Each row comes from the steps of one path. Every step used is in the known rows, and no mark comes twice. Write the path behind each row, first mark first.
Known rows
r-f: -.10 -.07  .15 -.04 -.02  .06 -.14  .00  .07  .01 -.06  .06 -.10 -.13 -.12  .02  .01  .03 -.08 -.11 -.08  .10  .02  .03  .04 -.15 -.05 -.03  .03 -.07  .18  .10 -.12 -.08  .09  .03  .11  .08  .12  .04 -.21 -.03  .05  .01  .04 -.15  .07 -.01  .00 -.10  .06 -.01 -.04  .03 -.10
e-j:  .08 -.07  .03 -.02 -.12  .03 -.06  .02 -.10  .08  .06  .20  .04  .03 -.02 -.12  .12  .21  .10  .03  .00  .00 -.04  .10  .10 -.06 -.10  .13 -.01  .10  .02  .06 -.16  .16 -.08  .13  .00  .05 -.08 -.11  .09 -.01  .06 -.03 -.14  .19 -.12  .03  .04  .13  .08  .08  .10  .03  .10
z-r: -.18 -.04 -.06 -.10 -.13 -.05 -.13  .03  .02  .13 -.02  .21  .00 -.01  .07  .04 -.05 -.02  .09  .07 -.11 -.09  .04  .03  .00 -.09  .00 -.04  .14 -.02  .09  .11  .18  .08  .04  .08  .01  .03  .14 -.10  .10  .00  .03  .01 -.22 -.01 -.05 -.06  .16  .07  .16  .07 -.11  .10  .12
f-e-z:  .03  .05  .08 -.08  .10  .12 -.22  .12 -.03  .15  .09 -.07  .10 -.22 -.08 -.09  .02  .02 -.28 -.20  .07 -.01  .15 -.16 -.09 -.14 -.04  .40 -.22  .13 -.02 -.08 -.16  .05  .09  .26  .31  .09  .26 -.30 -.14  .11  .08  .02 -.13  .07  .06  .03  .32 -.21  .00  .20  .18  .04  .17
f-a-z:  .15  .00  .10 -.03  .09  .37 -.25  .07 -.02  .04 -.18  .12  .08  .05 -.04  .05 -.07  .14 -.09  .00 -.06  .19  .16 -.03  .09  .01 -.17 -.02 -.29 -.13  .11 -.13 -.26  .09  .13 -.08  .31  .11  .15 -.05  .17  .07 -.04  .09 -.04 -.02  .27 -.03  .22 -.32  .14  .17 -.02  .07  .09
j-r: -.07  .20  .06 -.03 -.01 -.05 -.04  .02 -.11 -.10  .12  .28  .03 -.01  .00  .11 -.03  .14  .03 -.15 -.05 -.06  .08  .07  .00 -.08 -.08  .04  .07 -.02  .38  .13 -.03  .06 -.03  .11 -.12 -.04  .12  .05  .04  .04 -.08  .01  .04  .11 -.05  .02  .13  .11  .05  .05 -.10  .10  .01
e-j-r-z:  .10  .14  .19 -.09 -.02  .00 -.19  .01 -.09  .13  .24  .52  .12  .01 -.04 -.11 -.02  .37 -.03 -.29 -.06  .01  .24  .11  .09 -.16 -.29  .34  .01  .07  .42  .24 -.08  .25 -.12  .35 -.12  .00  .13 -.02 -.04  .03  .07 -.09 -.20  .53 -.11  .05  .28  .12  .11  .34  .03  .25  .23
r-z-f-e-j:  .19 -.14  .14 -.19 -.06  .18 -.30 -.05 -.02  .29  .12  .35  .26  .01 -.27 -.33  .04  .24 -.12 -.24 -.12  .11  .27 -.22  .11 -.11 -.19  .48 -.12  .07  .10  .06 -.20  .20  .00  .32  .33  .18  .21 -.35 -.18  .11  .15  .00 -.43  .16 -.10 -.11  .42 -.06  .30  .35 -.07  .13  .18
z-f-a-u-l:  .11 -.24 -.03  .15 -.23  .36 -.16 -.26 -.03  .16  .04  .07 -.05 -.03 -.21  .07  .01  .09 -.23 -.02  .03  .08 -.13 -.09  .02  .16  .06 -.35 -.06  .00  .12 -.17 -.25 -.17  .23 -.34  .21  .16  .16 -.16  .28 -.14 -.06 -.09  .25 -.43 -.06 -.30 -.03 -.38  .52 -.03  .06 -.23 -.35
r-f-a-u:  .09 -.14  .22  .07 -.24  .33 -.22 -.10  .09  .17 -.04  .15 -.07 -.11 -.37  .07  .00  .20 -.23 -.11  .02  .17 -.05 -.08  .17  .05 -.04 -.24 -.18 -.15  .25 -.09 -.28 -.16  .26 -.27  .19  .16  .29 -.08  .04 -.12  .09  .04  .12 -.27  .10 -.11  .10 -.28  .28  .14 -.03 -.09 -.28
e-j-r-f-a-u-l:  .02 -.08  .28  .11 -.23  .29 -.29 -.15 -.08  .14  .14  .48 -.15 -.16 -.11  .09 -.05  .51 -.20 -.27  .05  .16 -.04  .13  .17 -.17 -.28 -.23 -.14  .08  .67  .09 -.40  .05  .25 -.04  .09  .20  .31 -.12  .30 -.11 -.10 -.10  .15 -.07 -.22 -.16  .07 -.22  .45  .18  .20 -.01 -.23
a-z:  .00  .12  .05 -.08 -.02  .11 -.19  .12 -.08 -.08 -.08 -.06  .04  .01  .08 -.01 -.08 -.06  .05  .04 -.16  .06  .12 -.03 -.03  .05 -.15  .14 -.14 -.07  .07  .05 -.09  .08  .05 -.05  .22  .01  .08 -.02  .04  .02 -.04  .10 -.02  .09  .17  .01  .08 -.21 -.01 -.02 -.03  .09  .15
e-j-r-z-f-a-u-l:  .11 -.11  .17  .05 -.26  .36 -.34 -.22 -.11  .27  .30  .62  .07  .00 -.25 -.03 -.03  .49 -.29 -.33 -.08  .12  .09 -.02  .09 -.01 -.27  .02 -.07  .05  .59  .07 -.26  .12  .15  .01  .07  .12  .31 -.17  .24 -.11  .02 -.17  .08  .14 -.20 -.23  .28 -.22  .62  .28  .10  .01 -.08
r-z-f-e:  .06 -.11  .11 -.14  .04  .15 -.28 -.05  .05  .21  .07  .13  .23 -.01 -.25 -.22 -.04  .02 -.24 -.26 -.11  .07  .25 -.30 -.03 -.03 -.11  .34 -.08 -.04  .04  .02 -.09  .01  .05  .15  .38  .11  .25 -.31 -.30  .09  .07  .03 -.26 -.05  .01 -.10  .35 -.18  .21  .17 -.18  .13  .07
e-j-r-f-z: -.02  .02  .45 -.17  .07  .12 -.32 -.01 -.08  .15  .07  .62 -.01 -.31 -.11 -.05  .02  .44 -.09 -.27 -.08  .10  .19  .00  .02 -.31 -.42  .34 -.07 -.01  .58  .29 -.32  .08  .05  .38  .19  .17  .29 -.04 -.09  .10 -.03 -.01 -.27  .30  .05  .04  .24 -.08  .22  .32 -.07  .16  .18
j-r-f: -.12  .13  .23 -.13  .00  .01 -.14  .02 -.02 -.06  .02  .33  .00 -.14 -.11  .09 -.05  .21 -.05 -.21 -.12  .07  .07  .06  .03 -.27 -.14  .01  .06 -.06  .49  .23 -.09 -.05  .10  .13  .03  .06  .22  .11 -.16 -.01 -.09 -.02  .05 -.03  .05  .05  .15 -.02  .07  .06 -.13  .15 -.07
r-z-f-a-u-l:  .10 -.27  .06  .08 -.19  .37 -.30 -.25  .01  .30  .13  .13 -.01  .00 -.25 -.04 -.07  .10 -.38 -.17 -.08  .15  .07 -.15 -.02  .19 -.04 -.17 -.13 -.09  .19 -.16 -.19 -.12  .20 -.26  .17  .06  .23 -.18  .09 -.11  .04 -.13  .13 -.12 -.05 -.24  .11 -.41  .50  .15  .05 -.14 -.23

Which path is each row?
-.07  .01  .27 -.24 -.18  .10 -.58  .19 -.04  .14 -.17  .40  .09 -.18  .02 -.20 -.05  .27  .05 -.09 -.29  .15  .28 -.10  .14 -.29 -.37  .39 -.18  .14  .25  .22 -.24  .30  .18  .29  .56  .33  .41 -.41 -.04  .08  .06  .12 -.54  .04  .07 -.07  .51 -.25  .27  .32 -.11  .28  .26 -> a-z-r-f-e-j
-.18  .07  .14 -.23 -.08  .10 -.52  .16  .01  .08 -.25  .15  .02 -.20  .04 -.06 -.12  .08 -.06 -.07 -.30  .12  .29 -.19  .03 -.27 -.22  .20 -.18  .02  .22  .17 -.12  .08  .28  .09  .53  .25  .41 -.32 -.17  .08 -.01  .15 -.39 -.13  .17 -.05  .48 -.38  .20  .20 -.21  .25  .22 -> a-z-r-f-e
-.23  .06  .14 -.26 -.15  .13 -.43  .13 -.04  .10 -.21  .24  .00 -.17  .06 -.04 -.16 -.02  .00  .05 -.36  .11  .19  .01  .00 -.22 -.20  .07  .01 -.11  .27  .26 -.04  .06  .21  .05  .31  .14  .31 -.09 -.15  .00 -.01  .11 -.21 -.11  .23  .01  .30 -.27  .19  .08 -.14  .23  .17 -> a-z-r-f
 .12  .05  .38 -.15  .02  .42 -.42  .11 -.12  .05 -.06  .63  .12 -.04 -.14 -.01 -.07  .51 -.02 -.24 -.17  .24  .19  .13  .24 -.30 -.43  .11 -.17 -.05  .69  .16 -.42  .19  .12  .22  .30  .23  .33 -.05  .13  .08 -.07  .06 -.12  .14  .15 -.03  .39 -.24  .34  .37 -.01  .27  .14 -> e-j-r-f-a-z
 .11  .19  .17 -.27 -.05  .18 -.40  .09 -.17 -.02 -.03  .53  .28  .07 -.11 -.12 -.02  .27  .03 -.18 -.24  .07  .19 -.17  .07 -.13 -.33  .43 -.14  .14  .46  .23 -.28  .26  .04  .33  .45  .23  .28 -.36  .06  .07 -.08  .09 -.31  .07 -.06 -.11  .47 -.16  .33  .22 -.22  .23  .25 -> a-z-f-e-j-r
-.05 -.12  .00 -.17 -.02  .22 -.15 -.03 -.09  .25  .04  .17  .12 -.13 -.20  .06 -.01 -.09 -.28 -.05 -.13  .00 -.01 -.11 -.11 -.05  .03  .30  .09 -.08  .15  .02 -.06 -.02  .05  .26  .15  .01  .14 -.09 -.15 -.03  .14 -.07  .05 -.14  .06 -.01  .13 -.17  .24  .04  .05 -.06  .05 -> e-z-f
 .06 -.06 -.02 -.11  .03  .16 -.15 -.03  .05  .06 -.06  .05  .15  .01 -.16 -.11  .02 -.01 -.06 -.11 -.06  .04  .09 -.29  .03 -.01  .01  .17 -.06  .04 -.04 -.04 -.12 -.01  .07  .13  .33  .15  .18 -.31 -.15  .06  .06  .06 -.17 -.27 -.08 -.13  .26 -.14  .20  .07 -.17  .00 -.01 -> z-f-e
-.25 -.12  .06 -.16 -.15  .00 -.26  .00  .07  .18 -.11  .30 -.07 -.12  .00  .03 -.06 -.01 -.02  .01 -.17  .02  .05  .04  .05 -.28 -.08 -.08  .14 -.07  .23  .20  .07  .01  .18  .07  .12  .13  .26 -.06 -.15  .00  .06 -.03 -.20 -.17  .03 -.06  .20 -.05  .19  .10 -.09  .12  .00 -> z-r-f
 .12  .17  .17 -.07 -.03 -.02 -.19  .05 -.13 -.04  .13  .43  .15  .00  .00 -.08  .07  .44  .08 -.28  .06 -.02  .15 -.01  .14 -.21 -.23  .31 -.13  .27  .38  .08 -.22  .25 -.08  .32  .12  .15  .21 -.27  .09  .10 -.02  .04 -.32  .25 -.23 -.04  .37  .14  .11  .23 -.02  .18  .17 -> f-e-j-r
-.01 -.02  .26 -.08  .04  .10 -.22  .03  .09  .02 -.09 -.01  .00 -.15 -.14 -.11  .02  .13 -.13 -.19 -.02  .13  .16 -.17  .04 -.22 -.08  .10 -.14  .05  .08  .02 -.18 -.07  .15  .11  .40  .22  .29 -.18 -.27  .11 -.02  .10 -.11 -.16  .03 -.03  .17 -.20  .12  .11 -.05  .10 -.08 -> r-f-e
-.19 -.15  .19 -.19 -.16  .04 -.39  .06  .00  .23 -.08  .42  .07 -.14 -.02 -.15  .07  .33  .03 -.12 -.11  .10  .18 -.09  .19 -.36 -.21  .22 -.04  .17  .16  .16 -.16  .19  .12  .34  .33  .27  .37 -.39 -.14  .14  .10  .04 -.55 -.01 -.13 -.12  .43 -.08  .28  .31 -.02  .22  .14 -> z-r-f-e-j
 .11 -.07  .15 -.12  .06  .36 -.23 -.09 -.07  .24  .11  .53  .29  .05 -.34  .02 -.09  .26 -.21 -.31 -.10  .11  .31 -.02  .11 -.08 -.21  .08 -.02 -.21  .50  .02 -.11  .02  .05  .16  .13  .06  .32  .00 -.02  .07  .02 -.07 -.08  .07  .07 -.08  .44 -.10  .39  .33 -.16  .19  .05 -> j-r-z-f-a
 .13 -.21  .04 -.01 -.24  .46 -.21 -.13  .00  .40  .03  .24  .15 -.13 -.42  .06  .00  .09 -.37 -.06 -.04  .07 -.08 -.19 -.01  .10  .04  .09 -.18 -.18  .15 -.15 -.19 -.03  .19 -.05  .21  .13  .34 -.24  .13 -.17  .22 -.05  .14 -.30  .08 -.06  .25 -.35  .47  .23  .11 -.17 -.13 -> e-z-f-a-u
 .01  .06  .16 -.22  .07  .11 -.31 -.01  .01  .08  .18  .38  .20  .01 -.22 -.13 -.08  .15 -.22 -.40 -.14  .08  .37 -.24 -.03 -.14 -.20  .35 -.04 -.02  .42  .11 -.03  .05  .02  .29  .29  .06  .37 -.25 -.26  .12  .03  .02 -.26  .10 -.03 -.09  .48 -.07  .22  .24 -.24  .25  .13 -> j-r-z-f-e
-.19  .01  .00 -.17 -.08  .08 -.36  .13 -.06  .29 -.01  .12  .13 -.23  .02  .00 -.08  .00 -.19 -.12 -.06 -.07  .21 -.17 -.07 -.19 -.06  .35 -.09  .12  .04  .01  .00  .13  .15  .38  .27  .12  .38 -.39 -.08  .11  .12  .00 -.37  .08  .01 -.01  .50 -.21  .17  .27  .11  .13  .26 -> f-e-z-r
 .19 -.27  .09 -.04  .05  .42 -.24 -.11  .05  .33  .03  .32  .23  .04 -.35 -.06  .00  .15 -.24 -.19 -.06  .20  .26 -.12  .08 -.02 -.11  .03 -.02 -.21  .16 -.07 -.12 -.01  .09  .07  .22  .10  .20 -.06 -.10  .05  .07 -.04 -.11 -.10  .12 -.10  .31 -.24  .38  .28 -.05  .02 -.01 -> r-z-f-a
 .02  .05  .07 -.20 -.01  .08 -.18 -.05 -.06  .10  .19  .44  .18  .03 -.21 -.04 -.09  .08 -.14 -.25 -.22  .03  .21 -.08 -.07 -.12 -.18  .23  .13 -.15  .45  .21  .03  .02  .00  .19  .02 -.01  .20  .02 -.17  .00  .00 -.08  .02  .12 -.03 -.06  .29  .01  .24  .15 -.23  .15  .07 -> j-r-z-f
 .09 -.26  .04 -.06  .06  .49 -.23 -.05 -.06  .37 -.01  .25  .24 -.12 -.35  .07 -.01  .08 -.33 -.13 -.04  .09  .04 -.11  .05 -.07 -.02  .15 -.05 -.16  .16 -.16 -.20 -.04  .15  .21  .21  .10  .26 -.17  .02  .00  .09 -.10  .02 -.22  .13 -.05  .30 -.30  .37  .25  .17 -.06  .02 -> e-z-f-a
 .13 -.25  .00 -.03  .02  .40 -.12 -.11  .01  .16 -.08  .28  .19  .08 -.34  .09  .03  .10 -.06 -.03 -.02  .10  .02 -.07  .13 -.01 -.03 -.14 -.03 -.12  .12 -.14 -.17 -.06  .10  .00  .21  .08  .14 -.12  .08  .04  .03 -.02 -.01 -.33  .07 -.15  .20 -.15  .33  .14 -.07 -.06 -.10 -> z-f-a
-.17  .11 -.04 -.20 -.18  .03 -.32  .15 -.07  .06 -.15  .17  .03 -.05  .18  .02 -.13 -.07  .09  .17 -.26  .04  .14  .01 -.01 -.06 -.17  .04  .00 -.05  .13  .17  .01  .17  .11  .05  .22  .05  .17 -.17  .09 -.01  .02  .09 -.21  .04  .15  .02  .28 -.14  .15  .07 -.16  .19  .24 -> a-z-r
 .00 -.14  .02 -.10 -.05  .12 -.18 -.10  .04  .23  .10  .22  .13  .02 -.21 -.12 -.07 -.03 -.21 -.11 -.19  .09  .15 -.08 -.07  .00 -.08  .22  .09 -.18  .11  .08  .10 -.03  .00  .08  .09 -.01  .12 -.01 -.24  .01  .07 -.07 -.05  .04  .06 -.03  .17 -.10  .20  .09 -.15  .05  .04 -> r-z-f
 .14  .20  .27 -.12  .01  .01 -.31  .10 -.07  .12  .23  .49  .17 -.03 -.07 -.17 -.02  .44 -.07 -.46 -.01  .05  .39 -.08  .09 -.21 -.36  .52 -.17  .18  .39  .16 -.15  .27 -.10  .41  .11  .08  .24 -.22 -.08  .15  .04  .01 -.34  .53 -.15  .01  .45  .02  .12  .41 -.01  .33  .29 -> f-e-j-r-z
 .00 -.21 -.02  .07 -.24  .43 -.26 -.20 -.07  .36  .10  .11 -.02 -.18 -.22  .05 -.04  .03 -.48 -.12 -.01  .05 -.14 -.12 -.08  .12  .03 -.09 -.15  .02  .19 -.19 -.31 -.10  .28 -.10  .20  .11  .28 -.22  .20 -.12  .08 -.15  .27 -.36 -.03 -.17  .09 -.47  .50  .11  .26 -.25 -.21 -> e-z-f-a-u-l
-.21 -.06  .15 -.18 -.08  .06 -.35  .05  .08  .13 -.13  .25  .00 -.17 -.02 -.02 -.05  .09 -.03 -.11 -.13  .07  .20 -.15  .07 -.28 -.10  .04 -.05  .06  .17  .12 -.04 -.04  .21  .17  .37  .24  .41 -.30 -.26  .08  .06  .04 -.34 -.18  .03 -.09  .40 -.17  .19  .18 -.19  .15  .04 -> z-r-f-e
 .09 -.02  .16 -.18 -.05  .08 -.27 -.06 -.09  .23  .23  .65  .24  .06 -.21 -.10  .02  .31 -.04 -.27 -.22  .01  .23  .05  .05 -.12 -.28  .40  .13 -.04  .50  .27 -.08  .19 -.08  .36 -.01  .08  .16 -.07 -.10  .02  .05 -.10 -.18  .30 -.15 -.04  .33  .07  .34  .26 -.10  .24  .18 -> e-j-r-z-f
-.11 -.23  .14 -.10 -.04  .29 -.30 -.02  .08  .27 -.18  .41  .05 -.10 -.12  .12 -.07  .23 -.05 -.04 -.07  .12  .11  .06  .16 -.27 -.13 -.22  .01 -.13  .28  .03 -.05 -.04  .22  .05  .23  .21  .36 -.14  .00  .05  .02  .00 -.17 -.22  .10 -.13  .32 -.22  .35  .25 -.06  .13 -.01 -> z-r-f-a
-.08 -.08  .32 -.13  .09  .19 -.27 -.01  .11  .15 -.08  .16 -.08 -.31 -.05 -.05 -.04  .09 -.24 -.09 -.05  .16  .18 -.13 -.05 -.15 -.21  .18 -.11 -.14  .18  .09 -.20 -.13  .13  .12  .30  .11  .23 -.03 -.25  .08  .01  .08 -.16  .06  .24  .02  .06 -.26  .15  .13 -.11  .02  .01 -> r-f-z
-.05  .01  .26 -.13 -.05  .01 -.21  .00 -.06  .04  .07  .57 -.02 -.09 -.09  .01  .04  .39  .02 -.22 -.12  .07  .03  .12  .12 -.37 -.26  .15  .04  .05  .55  .29 -.20  .11  .04  .29  .00  .13  .20  .02  .00 -.01 -.02 -.05 -.07  .14 -.08  .02  .13  .10  .16  .17  .00  .25  .05 -> e-j-r-f
